Each row was made from one walk, in order. Every step used is in the known rows, and no mark comes twice. Write each row's walk.
(in the rows, 100 means zero)
Known rows:
dulu -> guvadaz: [119, 97, 128, 113, 110, 79, 56, 107, 102, 131, 102, 105, 94, 86, 89, 88, 109, 82, 132, 122, 122, 79, 142, 114]
dulu -> dusev -> koru -> napo -> tizodo: [120, 133, 99, 131, 119, 119, 122, 113, 140, 117, 78, 124, 87, 137, 90, 114, 114, 122, 146, 91, 100, 61, 91, 98]
pepulo -> dotub -> guvadaz: [84, 62, 148, 71, 115, 81, 68, 111, 95, 83, 122, 147, 98, 75, 87, 99, 121, 107, 113, 150, 120, 83, 95, 119]
guvadaz -> tizodo -> pepulo -> dotub -> napo: [86, 44, 79, 87, 125, 76, 70, 110, 85, 111, 114, 124, 107, 51, 72, 105, 154, 83, 52, 118, 118, 95, 79, 133]
guvadaz -> koru -> napo -> tizodo -> pepulo -> dotub: [78, 107, 91, 56, 117, 126, 97, 100, 97, 100, 108, 133, 101, 81, 74, 106, 137, 81, 75, 98, 91, 77, 57, 96]
napo -> tizodo -> pepulo -> dotub -> guvadaz -> koru: [65, 62, 113, 41, 114, 107, 78, 101, 83, 77, 128, 166, 104, 93, 89, 117, 137, 95, 78, 110, 102, 88, 40, 113]
tizodo -> pepulo -> dotub -> guvadaz: [79, 57, 138, 70, 112, 74, 78, 109, 85, 75, 128, 138, 99, 73, 83, 92, 128, 97, 88, 145, 121, 87, 100, 115]
napo -> dulu: [118, 113, 155, 87, 126, 71, 81, 112, 118, 106, 100, 106, 105, 78, 84, 119, 107, 99, 110, 142, 104, 75, 139, 120]
dusev -> koru -> sukin: [123, 129, 113, 100, 125, 91, 97, 106, 112, 130, 94, 105, 80, 131, 80, 121, 102, 128, 142, 73, 104, 70, 110, 59]
guvadaz -> koru: [97, 105, 122, 66, 107, 97, 73, 90, 102, 123, 105, 138, 92, 110, 87, 120, 98, 90, 121, 86, 99, 82, 90, 87]
dulu -> dusev: [118, 100, 126, 129, 103, 71, 82, 102, 116, 115, 93, 135, 96, 90, 97, 116, 100, 104, 145, 120, 108, 78, 156, 100]
dusev -> koru -> sukin -> dulu: [136, 119, 129, 98, 107, 95, 81, 105, 106, 128, 76, 116, 79, 141, 74, 120, 83, 132, 147, 61, 98, 68, 104, 59]
dotub -> pepulo: [93, 77, 91, 92, 117, 81, 77, 112, 99, 130, 116, 134, 99, 91, 88, 102, 125, 97, 140, 101, 99, 78, 123, 109]
sukin -> dulu: [119, 92, 155, 90, 94, 82, 56, 104, 102, 114, 91, 136, 90, 103, 79, 105, 87, 103, 134, 117, 110, 74, 112, 95]
sukin -> dulu -> dusev -> koru -> napo: [138, 119, 120, 137, 94, 108, 112, 104, 129, 120, 64, 116, 82, 137, 83, 103, 80, 128, 147, 74, 103, 64, 103, 88]
koru -> napo -> dulu -> dusev: [127, 136, 126, 129, 122, 82, 113, 111, 134, 108, 88, 96, 107, 80, 91, 107, 93, 104, 120, 132, 89, 67, 177, 102]
dotub -> guvadaz -> tizodo: [90, 70, 132, 70, 108, 85, 59, 114, 102, 144, 104, 152, 93, 120, 97, 111, 92, 108, 107, 107, 98, 75, 93, 92]
guvadaz -> tizodo: [105, 85, 122, 82, 108, 86, 61, 109, 109, 155, 86, 133, 93, 97, 88, 124, 100, 99, 111, 99, 101, 75, 99, 87]
napo -> tizodo -> pepulo: [99, 105, 127, 88, 113, 85, 76, 111, 102, 104, 110, 136, 99, 103, 86, 113, 129, 89, 104, 131, 110, 74, 101, 97]
dotub -> napo -> dulu -> dusev: [120, 111, 101, 143, 133, 58, 96, 107, 121, 88, 114, 110, 117, 68, 92, 115, 114, 100, 109, 147, 107, 87, 163, 148]
napo -> dulu -> guvadaz: [130, 112, 139, 107, 124, 70, 68, 112, 112, 125, 99, 84, 107, 63, 88, 94, 106, 82, 107, 141, 114, 79, 160, 134]
pepulo -> dotub -> napo -> dulu: [105, 80, 118, 92, 147, 67, 79, 113, 104, 68, 126, 105, 119, 35, 72, 112, 148, 97, 78, 168, 126, 91, 117, 166]
tizodo -> pepulo: [105, 99, 133, 91, 106, 71, 76, 105, 97, 109, 110, 116, 94, 89, 82, 103, 113, 86, 110, 120, 115, 79, 127, 91]
dotub -> napo -> tizodo: [97, 106, 98, 104, 135, 89, 63, 111, 105, 99, 128, 144, 103, 105, 84, 111, 142, 96, 120, 152, 119, 80, 88, 133]
koru -> sukin -> dulu -> guvadaz: [140, 113, 120, 117, 98, 83, 46, 102, 90, 141, 86, 105, 93, 104, 83, 96, 82, 102, 138, 92, 95, 72, 161, 74]
pepulo -> dotub -> napo -> dulu -> guvadaz -> tizodo: [112, 60, 91, 104, 141, 75, 58, 115, 100, 124, 100, 93, 120, 25, 80, 102, 151, 80, 55, 137, 120, 94, 112, 179]
napo -> tizodo: [101, 107, 136, 89, 117, 92, 64, 114, 112, 112, 105, 146, 100, 106, 89, 119, 123, 99, 130, 136, 109, 69, 92, 103]
tizodo -> napo -> dulu -> guvadaz -> koru -> sukin: [133, 156, 71, 86, 132, 79, 77, 98, 89, 144, 119, 83, 110, 73, 88, 125, 94, 73, 107, 62, 80, 80, 154, 95]
koru -> napo -> tizodo -> pepulo: [98, 129, 112, 99, 119, 107, 93, 115, 107, 118, 106, 121, 95, 112, 80, 95, 120, 89, 101, 123, 96, 64, 110, 87]
dotub -> napo -> tizodo -> pepulo: [91, 99, 93, 100, 130, 83, 72, 113, 96, 94, 134, 130, 106, 100, 80, 105, 145, 82, 95, 143, 119, 84, 97, 129]

Write each row's walk:
[87, 72, 101, 90, 138, 91, 63, 112, 99, 79, 128, 145, 107, 66, 77, 109, 166, 93, 100, 162, 129, 86, 74, 153] : pepulo -> dotub -> napo -> tizodo
[128, 93, 123, 98, 121, 77, 59, 117, 113, 159, 79, 92, 108, 66, 90, 109, 100, 82, 86, 108, 100, 79, 132, 130] : napo -> dulu -> guvadaz -> tizodo
[73, 64, 126, 43, 111, 99, 71, 95, 90, 88, 122, 157, 97, 88, 87, 111, 113, 102, 103, 106, 106, 87, 70, 111] : pepulo -> dotub -> guvadaz -> koru
[128, 113, 99, 106, 87, 88, 75, 84, 100, 129, 77, 145, 94, 119, 92, 138, 62, 118, 145, 49, 69, 78, 150, 45] : guvadaz -> koru -> sukin -> dulu -> dusev
[126, 128, 106, 140, 112, 104, 123, 106, 136, 124, 80, 107, 84, 127, 88, 104, 96, 118, 144, 82, 103, 65, 111, 92] : dulu -> dusev -> koru -> napo
[110, 109, 120, 102, 142, 65, 77, 112, 113, 94, 124, 104, 112, 75, 80, 109, 121, 93, 98, 152, 115, 85, 133, 145] : dotub -> napo -> dulu
[134, 120, 97, 138, 116, 83, 110, 103, 122, 126, 83, 112, 86, 129, 93, 126, 95, 134, 155, 65, 97, 72, 142, 61] : dulu -> dusev -> koru -> sukin
[150, 153, 82, 131, 135, 68, 123, 112, 123, 120, 103, 94, 103, 94, 91, 151, 102, 121, 134, 71, 86, 71, 147, 95] : tizodo -> napo -> dulu -> dusev -> koru -> sukin
[85, 69, 123, 72, 105, 80, 70, 113, 91, 140, 109, 143, 95, 115, 92, 103, 94, 96, 84, 101, 99, 79, 94, 87] : dotub -> guvadaz -> tizodo -> pepulo
[132, 95, 98, 97, 92, 85, 37, 110, 85, 177, 88, 127, 100, 83, 84, 113, 90, 71, 107, 62, 107, 76, 88, 118] : sukin -> dulu -> guvadaz -> tizodo -> napo
[118, 120, 115, 71, 97, 98, 63, 87, 90, 130, 88, 136, 89, 126, 80, 128, 71, 110, 131, 53, 74, 76, 117, 45] : guvadaz -> koru -> sukin -> dulu
[84, 65, 105, 56, 118, 81, 65, 117, 84, 128, 127, 160, 105, 66, 88, 127, 127, 92, 85, 107, 109, 80, 60, 124] : pepulo -> dotub -> guvadaz -> tizodo -> napo
[125, 141, 136, 94, 137, 106, 123, 115, 135, 116, 86, 76, 93, 116, 77, 101, 102, 113, 108, 101, 100, 64, 104, 109] : dusev -> koru -> napo -> dulu
[135, 90, 93, 103, 91, 80, 48, 105, 83, 169, 73, 103, 95, 100, 82, 102, 81, 90, 93, 59, 82, 76, 143, 62] : koru -> sukin -> dulu -> guvadaz -> tizodo -> pepulo
[91, 74, 124, 78, 118, 87, 74, 115, 96, 82, 112, 136, 104, 56, 78, 117, 157, 88, 86, 142, 118, 79, 80, 120] : napo -> tizodo -> pepulo -> dotub
[140, 139, 120, 112, 134, 106, 108, 115, 128, 127, 83, 53, 94, 105, 80, 75, 100, 98, 111, 96, 113, 68, 122, 127] : dusev -> koru -> napo -> dulu -> guvadaz
[139, 96, 132, 131, 90, 88, 91, 104, 121, 116, 65, 135, 82, 124, 88, 123, 89, 128, 153, 76, 115, 75, 92, 107] : sukin -> dulu -> dusev -> koru
[127, 119, 138, 95, 101, 80, 59, 99, 97, 135, 88, 127, 91, 110, 80, 118, 76, 115, 140, 97, 88, 69, 144, 56] : koru -> sukin -> dulu
[126, 139, 95, 75, 126, 82, 77, 100, 92, 133, 120, 98, 110, 64, 89, 119, 105, 59, 98, 79, 102, 84, 113, 135] : tizodo -> napo -> dulu -> guvadaz -> koru
[124, 123, 113, 91, 93, 121, 64, 89, 97, 144, 82, 109, 91, 116, 80, 78, 69, 81, 121, 62, 91, 71, 110, 91] : sukin -> dulu -> guvadaz -> koru -> napo
[94, 130, 114, 67, 112, 117, 90, 91, 107, 132, 103, 116, 91, 113, 82, 102, 89, 89, 120, 79, 90, 73, 102, 72] : guvadaz -> koru -> napo
[111, 71, 99, 117, 140, 62, 75, 113, 89, 80, 126, 71, 122, 24, 72, 85, 160, 66, 53, 156, 133, 98, 139, 179] : tizodo -> pepulo -> dotub -> napo -> dulu -> guvadaz
[124, 92, 121, 85, 87, 100, 45, 90, 92, 139, 88, 126, 92, 105, 86, 99, 79, 83, 124, 70, 104, 85, 96, 106] : sukin -> dulu -> guvadaz -> koru
[108, 106, 100, 74, 114, 79, 63, 109, 96, 163, 109, 140, 98, 82, 87, 134, 111, 79, 109, 81, 100, 73, 87, 101] : guvadaz -> tizodo -> napo
[93, 53, 114, 70, 107, 80, 70, 110, 93, 122, 92, 123, 101, 49, 78, 119, 137, 86, 66, 106, 111, 85, 87, 109] : guvadaz -> tizodo -> pepulo -> dotub
[148, 91, 92, 105, 102, 104, 63, 109, 103, 182, 55, 102, 82, 138, 81, 112, 84, 118, 122, 28, 93, 71, 93, 70] : dusev -> koru -> sukin -> dulu -> guvadaz -> tizodo
[103, 135, 91, 82, 115, 133, 75, 97, 107, 144, 98, 115, 96, 116, 89, 90, 105, 76, 116, 86, 93, 69, 91, 101] : dulu -> guvadaz -> koru -> napo -> tizodo
[92, 76, 115, 53, 133, 75, 76, 122, 93, 114, 123, 141, 118, 46, 88, 136, 124, 95, 64, 119, 100, 81, 78, 144] : pepulo -> dotub -> guvadaz -> tizodo -> napo -> dulu
[98, 39, 64, 113, 124, 78, 57, 111, 78, 124, 112, 99, 109, 39, 75, 88, 155, 66, 53, 114, 129, 98, 98, 152] : dulu -> guvadaz -> tizodo -> pepulo -> dotub -> napo
[122, 136, 130, 83, 131, 63, 82, 113, 105, 116, 126, 113, 111, 61, 85, 129, 112, 84, 109, 122, 105, 75, 129, 129] : tizodo -> napo -> dulu
[67, 91, 105, 50, 113, 114, 100, 97, 83, 89, 126, 132, 99, 91, 81, 86, 108, 88, 73, 93, 96, 81, 85, 92] : tizodo -> pepulo -> dotub -> guvadaz -> koru -> napo
[135, 122, 105, 105, 132, 113, 103, 118, 131, 168, 64, 64, 95, 106, 83, 92, 104, 97, 85, 69, 95, 67, 95, 120] : dusev -> koru -> napo -> dulu -> guvadaz -> tizodo
[105, 126, 103, 65, 113, 93, 75, 88, 95, 138, 105, 128, 90, 115, 86, 127, 88, 105, 127, 66, 81, 77, 129, 46] : guvadaz -> koru -> sukin
[129, 137, 128, 114, 129, 91, 86, 115, 120, 128, 96, 62, 105, 71, 84, 75, 97, 80, 102, 130, 101, 70, 163, 123] : koru -> napo -> dulu -> guvadaz
[73, 93, 121, 72, 122, 109, 93, 117, 95, 77, 124, 134, 102, 89, 82, 84, 131, 98, 83, 151, 103, 70, 85, 113] : koru -> napo -> tizodo -> pepulo -> dotub -> guvadaz
[88, 101, 110, 81, 122, 109, 91, 115, 100, 87, 106, 117, 102, 69, 73, 93, 147, 88, 82, 143, 105, 70, 89, 105] : koru -> napo -> tizodo -> pepulo -> dotub
[117, 130, 104, 86, 99, 137, 60, 96, 103, 138, 82, 127, 93, 126, 84, 90, 88, 83, 121, 75, 87, 68, 82, 98] : sukin -> dulu -> guvadaz -> koru -> napo -> tizodo
